Each row comes from the steps of one path. Every step used is in the known rows, and no mark comes twice. Write the path behind each row, first mark first.
In the rows, 128 means zero.
Known rows
fizom, pupigo: [133  97 125 153 143  85 109 146 127 120 129 125 137 108 130 128 129 129
 126 117  82 105  83 125 130 135 127 128 116 105 131 119 122 142 128 126
 117 132 119 127 159 110 130 122 148  92 128 137 138 124 111 139 131 134
 139 119  96]
pupigo, fizom, rufuv, loved, taki, pebi: [166 160 130 213 109 137 187 120 122 146 135 174 100  74 105 130 153 123
 147  65 122  81 127 108 102 107 115 129 137 252 115 129  82 108 127 127
 169 124 108  98 156  71 131 107  71  62 115 121 127 172 131 114 136 133
 100  73 153]
fizom, rufuv, loved: [134 161 109 174 123 144 165 147 117 160 117 156 141 114 118 108 137 119
 162  80 111  79  93 117 123 130 112 123 132 159  99 118  76  96 101 129
 117 147  91 106 158 112 147 110 126  98 130 139 130 138 133 150 136 143
 119 105 123]
sumom, pupigo, fizom, rufuv, loved: [141 200 107 179 135 121 167 136 121 144 114 150  73  91  83 118 147 125
 143  86 118  63 101 130 119 117 131 127 108 165  90 123  41  90  89 123
 119 140  96 108 148 112 143 103 104  24 151 103 145 120 135 153 120 150
  98  93 142]
sumom, taki, fizom: [138 125 118 136 106 141 123 173 131 160 123 111 157 106 118 133 123 102
 139 134 124 129 124 136 114 144 132 142 139 154 147 112  80 127 113 169
 112 113 129 115 125  97  98 144 183 139 117 112 135 141 147  83  95 134
 120 120 127]
loved, taki, sumom, pupigo: [161 147 137 112  91 137 100  89 173 135 126 116 128  89 154 161 125  83
 120 128 142  90 151  89  93  98 166 144  57 105 137 130 127 122 175  89
 166 113 130 105 138 114 119 141 153  87 129  93 156 151 119 132 100 148
 117 145 149]
rufuv, loved, taki, fizom: [158 116 124 177  86 166 130 122 122 153 135 143 160  90 115 107 137 106
 147  66 136 115 148  89 115 143 119 140 127 150 121 133  39  94 169 149
 169 124 119  96 151  97 103 118 173 105 133 140 135 150 130  75 118 104
 108  72 140]
pupigo, fizom, rufuv, loved, taki: [174 152 116 215 109 143 177 103 116 152 123 171 120  93 104 127 153 127
 141  75 121  88 129 109 105 115 125 141 126 136  89 127  98  89 136 129
 138 130  97 105 148  89 143  89 117  78 138 126 135 177 123 143 138 123
 110  70 137]
pupigo, fizom: [144 133 137 162 143 102 165 132 114 109 134 140  72 113  97 137 141 158
 112 122 139 116 137 134 138 104 125 140 125 124 113 139 124 113 110 150
 127 125 119 127 123 137 135 113 124  89 149 121 125 123 124 121 139 103
 126  89 131]
fere, taki, sumom, pupigo, fizom, rufuv: [151 201 123 167 134 106 170 110 160 138 120 141  46  88 115 172 153  87
 132 123 116  70 120 125 133 109 153 104  66 141  99 152 113 122  99 113
 116 125  90  98 134  87 148 119 155  50 130 124 155 155 131 120 114 178
 113  95 140]
loved, pupigo, fizom: [165 104 133 170 129 142 158 131 125 117 145 146  74  75 107 132 135 157
 119 119 162 117 123 135 135 100 144 141 137 114 118 123 120 121 105 158
 129 131 126 112 105 112 131 136 112  83 162 113 147 126 126 104 133  93
 130  79 105]
loved, pupigo, fizom, rufuv: [160 143 121 196 131 141 182 144 130 150 134 164  89  59  92 135 146 138
 140 113 134  86  86 130 130 114 145 116 132 127 103 130 138 115  79 144
 128 143 106 102 122  79 152 130 137  73 129 107 140 142 122 123 134 141
 143  73 102]
rufuv, loved, taki, sumom: [170 100 127 132  67 163 137 102 132 150 140 156 140  91 157 147 140  91
 157  67 132 104 146  86  95 110 121 143  70  98 107 156  89  92 153 118
 165 116 115 101 161 108 106 116 153 111 131 126 153 169 134 120 113 115
 112 113 141]
taki, loved: [138 100 147 147 129 144 130 110 130 137 134 114 137 121 143 100 127 104
 134 117 124 139 119 134 129 113 127 118 115 100 148 110  79  98 117 136
 148 124 138 133 135 122 116 138  95 119 102 143 137 128 142 148 125 118
 136 138 129]
sumom, pupigo: [131 175 128 126 142 107 102 116 145 119 116  96 120 121 124 127 123 124
 116 139 142 110 139 124 122 113 153 126 114 139 141 120 121 124 151  98
 129 141 130 134 130 126 122 133 116  72 138 102 145 116 133 138  97 148
 122 151 132]
sumom, pupigo, fizom, rufuv, loved, taki: [180 187 114 215 131 137 158  92 140 144 116 144 100  86  98 121 153 119
 135  80 125  68 138  97 102 110 146 133 121 147  94 119  74  89 146 114
 154 136  97  98 138 109 131  93 119  52 139  92 150 164 124 153 104 144
 107  82 154]
sumom, taki, fizom, pupigo: [141 103 121 157 121  96  95 179 130 153 120 100 147  78  99 150 129  98
 125 136  76 110  77 137 112 149 130 140 131 127 146 115  88 133 116 154
 103 112 122 100 162  78 102 135 194 101 121 130 122 140 133  94  97 143
 114 108  99]
taki, loved, pupigo: [156  67 148 145 135 176 116 116 122 146 141 128 134  80 157 110 122 110
 145 101 141 124 114 137 127 104 146 126 139  79 139 116  79  98 116 140
 164 124 137 108 112 100 118 153  89 106 120 135 152 126 136 138 129 102
 147 130  94]
pupigo, fizom, rufuv, loved, taki, sumom: [166 123 115 175  84 135 188 113 130 144 132 181  89  74 129 157 147 111
 146  62 117  68 119  89 102 103 129 141  68 118  91 149  90  92 121 129
 164 119  87  99 153  95 121 107 171  79 129 117 144 196 129 123 124 135
 118  71 141]
taki, pebi: [127 136 142 133 116 135 130 136 131 134 144 131 113 126 133 120 131 118
 134 113 134 120 115 136 115 127 125 116 125 247 151 124 118 153 123 115
 146 122 133 121 122  85 123 138  82 100 111 128 112 128 123 104 135 134
 123 125 142]
rufuv, fizom: [126 137 141 138 136 152 145 131 132 125 139 136 140 102 137 139 131 143
 131 101 105 112 126  89 128 135 127 130 127 109 122 126  56 123 130 120
 126 145 114 101  96 123 104 127 162  92 137 135 122 116 132 112 133 127
 137 134 147]
fere, pupigo: [139 182 131 114 119 156 119 126 151 134 134 120 114 152 132 134 113 143
 129 119 125 121  96 121 128 132 156 131 183 140 112 123 113 114 129 142
 122 127 134 118 122 111 121 131 139 112 139 166  96 137 133 147 129 130
 130 117 108]
sumom, rufuv, loved: [109 103 124 129 137 141 154 158 133 174 135 151 150 130 113 115 133 121
 157  99 128  88 128 131 106 123 100 151 139 162 105 120  71  64 148 111
 115 122 118 109 142 155 134 112 101  77 147 124 153 128 148 138 125 140
 100 124 134]
pupigo, fizom, rufuv, loved: [140 166 114 187 124 130 192 149 101 149 124 168  93 110  77 123 148 135
 143  76 124  83  95 122 124 119 116 124 138 163  90 120  72  82  83 139
 116 149 100 101 145 109 146  93 126  57 142 130 147 132 137 141 131 136
 106  71 136]
sumom, pupigo, fizom: [150 172 127 139 147  88 139 125 137 111 121 128  53 103  90 137 139 136
  97 139 154 105 143 135 126 104 149 139 113 145 120 128 111 117 130 126
 129 127 125 121 119 137 130 123 112  45 149  90 147 114 124 128 107 134
 111 106 141]
loved, taki, sumom, pupigo, fizom: [175 148 133 144  98 119 138 100 164 111 128 135  60  75 128 169 144 108
 112 121 142  98 165 112 111  90 166 154  62 107 121 140 135 130 159 120
 160 119 120 105 120 124 123 128 150  52 144  86 151 163 125 123 109 134
 109  90 153]
sumom, taki: [136 138 122 134 143 121 125 153 121 155 110 114 152 130 119 140 125 116
 121 138 119 138 134 154 118 120 128 155 147 142 132 102 134 116 106 140
  89 117 141 136 120 125 112 132 121 156 109  99 119 152 153 132 101 138
 126 134 126]
fere, rufuv, loved: [130  96 121  82 140 149 135 124 138 151 136 140 121 135 113 106 127 128
 150  79 116 109 102 114 154 131 106 103 140 147  86 129  50  96 109 140
 110 137 131 109 152 101 125  94 117  88 163 144 126 130 143 102 138 120
 109 113 131]
fere, pupigo, fizom: [155 187 129 137 136 122 163 142 145 111 139 134  46 137 100 135 132 156
 118 122 130 124 109 138 137 106 151 139 168 142 103 127 114 108 108 163
 117 129 124 121 112 131 136 132 131  74 147 153  93 142 131 130 135 120
 124  86 112]
taki, loved, pupigo, fizom, rufuv: [164 115 137 196 127 143 191 119 123 153 133 155  90  68 105 117 143 121
 135  92 128  92  86 147 130  92 130 118 131  93 120 133  95 104  74 157
 159 138 109  97 130  77 150 144 111  67 110 120 143 150 131 150 143 134
 138  72 101]

Which path is each row?
[164 127 116 199 106 196 146 145 124 168 141 157 159  61 110 119 143  91
 178  47 125  77  96 106 139 155 153  95 140 153  94 119  27 102  99 138
 115 140 109  82 154  67 124 115 168  87 149 162 153 133 129  85 132 135
 121  66  96]  fere, taki, fizom, rufuv, loved, pupigo
[156  83 133 171 129 155 170 161 131 152 148 169  84  60  99 131 144 146
 145  89 151  81 123 153 116 100 120 158 152 142  94 116  98  70 121 136
 124 123 118  97 115 142 126 117  91  43 160 119 154 146 148 115 136 107
 119  66 108]  sumom, rufuv, loved, pupigo, fizom
[138 174 122 181 134 106 185 142 132 121 117 160  81 108  90 143 148 140
 127 118 112  87  94 119 124 123 124 117 120 132 108 136 137 139  87 142
 120 136 104 113 126 104 158 118 147  85 125 119 134 150 127 137 132 157
 129  88 132]  pupigo, fizom, rufuv
[134 108 137 147 156 106 130 147 134 135 127 124 126  95 120 149 136 128
 125 107  66  87  79  90 123 139 123 121 117 102 125 117  69 125 124 114
 121 128 107  98 131  95 104 111 184  56 137 139 106 124 114 128 131 140
 145 133 128]  rufuv, fizom, pupigo
[149 119 121 176 121 185 145 146 127 167 131 148 150  75 132 114 132 130
 169  76 130  86  82 114 108 127 143 123 149 143  93 124  85 102  89 122
 127 143 110  97 146  99 133 120 112  87 137 138 146 134 129 144 129 127
 119  99  94]  fizom, rufuv, loved, pupigo
[165 169 122 153  89 137 126  95 172 163 124 137 126  92 144 154 130  70
 145  91 124  64 121  90  89 108 152 131  59 111 104 149  89 111 148  84
 158 125  96  90 172  93 119 128 145  52 133  94 153 165 128 150  99 155
  95 115 136]  fizom, rufuv, loved, taki, sumom, pupigo
[170 104 125 175 125 155 162 148 109 140 145 158  63  68 101 114 141 160
 132  76 153 107 120 141 131 102 133 144 146 130  97 124  76  91  91 148
 121 133 125 103 127 126 119 112 107  62 174 121 151 111 134 123 129  91
 118  54 102]  rufuv, loved, pupigo, fizom
[171  89 154 175 135 153 162 123 130 129 147 140  63  63 119 108 146 139
 123 107 161 118 112 155 130  83 133 132 135  93 120 121  89  90  94 158
 159 115 132 113 112 117 125 139  84  69 133 124 144 128 135 127 124  96
 133  88 111]  taki, loved, pupigo, fizom
[140  84 149 143 124 124 133 138 173 167 138 162 155  59 151 181 127  90
 131 103  63  60  98  68  82 122 109 163  84  68 123 139  83 118 187  89
 147 108  94  74 137  85  96 120 213  56 117 118 122 181 114 122 122 159
 144 131 132]  loved, taki, sumom, rufuv, fizom, pupigo
[133 165  95 176 110 149 158 172 122 177 117 138 162  97  96 121 138 101
 159  81 103  84  87 131 109 147 121 137 137 180 108 117  34  91  79 155
 108 127 114 102 164  83 112 115 166  98 129 118 133 135 151 114 102 151
  95  90 114]  sumom, taki, fizom, rufuv, loved
[157  81 121 182 110 126 132 146 151 157 133 145 166  68 104 129 136  87
 151  78  83  75  98 102  96 146 106 154 125 141 136 120  41 105 197 122
 151 117 106  89 171  98 109 116 182  57 128 136 131 168 125 104 122 140
 110  84 117]  sumom, rufuv, loved, taki, fizom, pupigo
[117 104 147 133 156 102 136 166 157 161 130 140 134  89 120 151 134 119
 136 125  73  76  93 110 111 137  97 144 124 111 126 110  67 111 155 101
 113 127 114  93 120 113 108 110 182  44 131 133 130 133 120 124 124 160
 134 136 126]  sumom, rufuv, fizom, pupigo
[130  80 136 102 155 106 119 131 157 132 135 120 121 102 120 139 122 117
 129 103  55  99  64  89 156 136 125 113 122  88 103 121  44 126 118 121
 116 139 116  72 122  67 110 101 193  48 160 147 106 126 117  88 148 141
 148 132 123]  fere, rufuv, fizom, pupigo
[142 141 125 154 107 153 122 124 149 122 139 128 131 122 119 129 134  87
 145 104 120 127 151 116 157 150 131  90 110 145 129 148  45 128 135 147
 122 124 128 109 144  79 115 123 183 128 138 171 141 120 129  65 125 133
 126  95 130]  fere, taki, fizom
[161 127 116 182 102 198 143 159 117 171 140 159 169  64 108 120 127 112
 175  69 121  79  70 102 116 156 134 117 142 142 100 132  37 102  93 149
 140 144 112  83 160  64 122 123 160  65 136 133 143 126 133  97 124 132
 123  74  97]  taki, fizom, rufuv, loved, pupigo
[170 114 122 164 108 166 131 108 131 146 132 152 146 101 131 107 136 118
 149  80 128 112 156  93 112 117 127 139 137 137 103 118  95  90 171 113
 148 125 116 112 151 131 109 107 112 116 134 131 141 163 124 140 130 107
 121  95 147]  rufuv, loved, taki
[161 112 126 162  86 159 126 115 145 135 130 133 163  86 112 128 129 107
 140 102 122 125 153  89 111 155 126 138 129 129 143 141  91 136 183 148
 167 114 125 100 135  80 111 133 194 127 125 132 126 161 110  70 118 118
 128  92 140]  loved, taki, fizom
[174 119 136 214 147 150 180 109 152 147 133 156  67  71 104 122 157 106
 147  95 122  95 107 138 150  97 146  93 122 102 105 113  77 104  82 158
 132 129 108  98 129  76 151 122 124  83 116 160 168 152 129 133 125 134
 138  75 109]  fere, taki, loved, pupigo, fizom, rufuv
[130 171 121 176 121 143 156 131 137 141 118 140 150 107 105 130 141  80
 153 106 106 111 117 109 143 163 133  78 118 143 115 139  70 134 113 141
 124 128 103  91 152  62 133 117 214 119 122 161 129 153 121  79 136 164
 122  82 120]  fere, taki, fizom, rufuv
[162  83 126 182 116 111 113 129 148 132 133 124 168  69  99 140 136  88
 129  99  91 111  96  91 108 152 139 130 114 103 141 143  92 148 165 141
 163 119 128  94 169  72 110 125 205  85 119 142 120 170 108  93 120 123
 133  94 111]  loved, taki, fizom, pupigo
[144 199 121 174 138  94 177 126 142 126 116 137  79  96  82 138 143 124
 119 125 114  82 105 133 124 108 149 116 115 147 116 132 109 132 105 119
 133 134  99 105 131  98 160 131 133  45 131  91 139 126 128 144 116 164
 119  95 136]  sumom, pupigo, fizom, rufuv
[111 106 150  98 113 126 140 131 175 162 139 156 124 125 155 169 130  60
 148 119 121  90 155 126 123 113 105 117  86 129 113 142 124 108 174  98
 113 108 131  98 127 131 127 126 158 123 112 139 153 169 151 109 116 162
 115 131 128]  fere, taki, sumom, rufuv
[145 158 132 113 109  86 146 120 150 107 136 132  43 101 108 159 137 120
 110 140 150  92 132 138 128  94 147 145  59 130 123 143 113 118 120 126
 142 126 124 113 121 120 135 136 144  33 135  82 147 128 133 118 102 134
 106 114 135]  taki, sumom, pupigo, fizom
[157 117 111 186 100 190 147 178 116 192 134 147 174  55 102 124 127 112
 169  79 116  81  84 125 110 141 137 132 166 164 114 113  55  96  77 157
 120 132 118  88 159  66 111 130 153  99 147 114 151 142 145 108 108 136
 108  87  94]  sumom, taki, fizom, rufuv, loved, pupigo
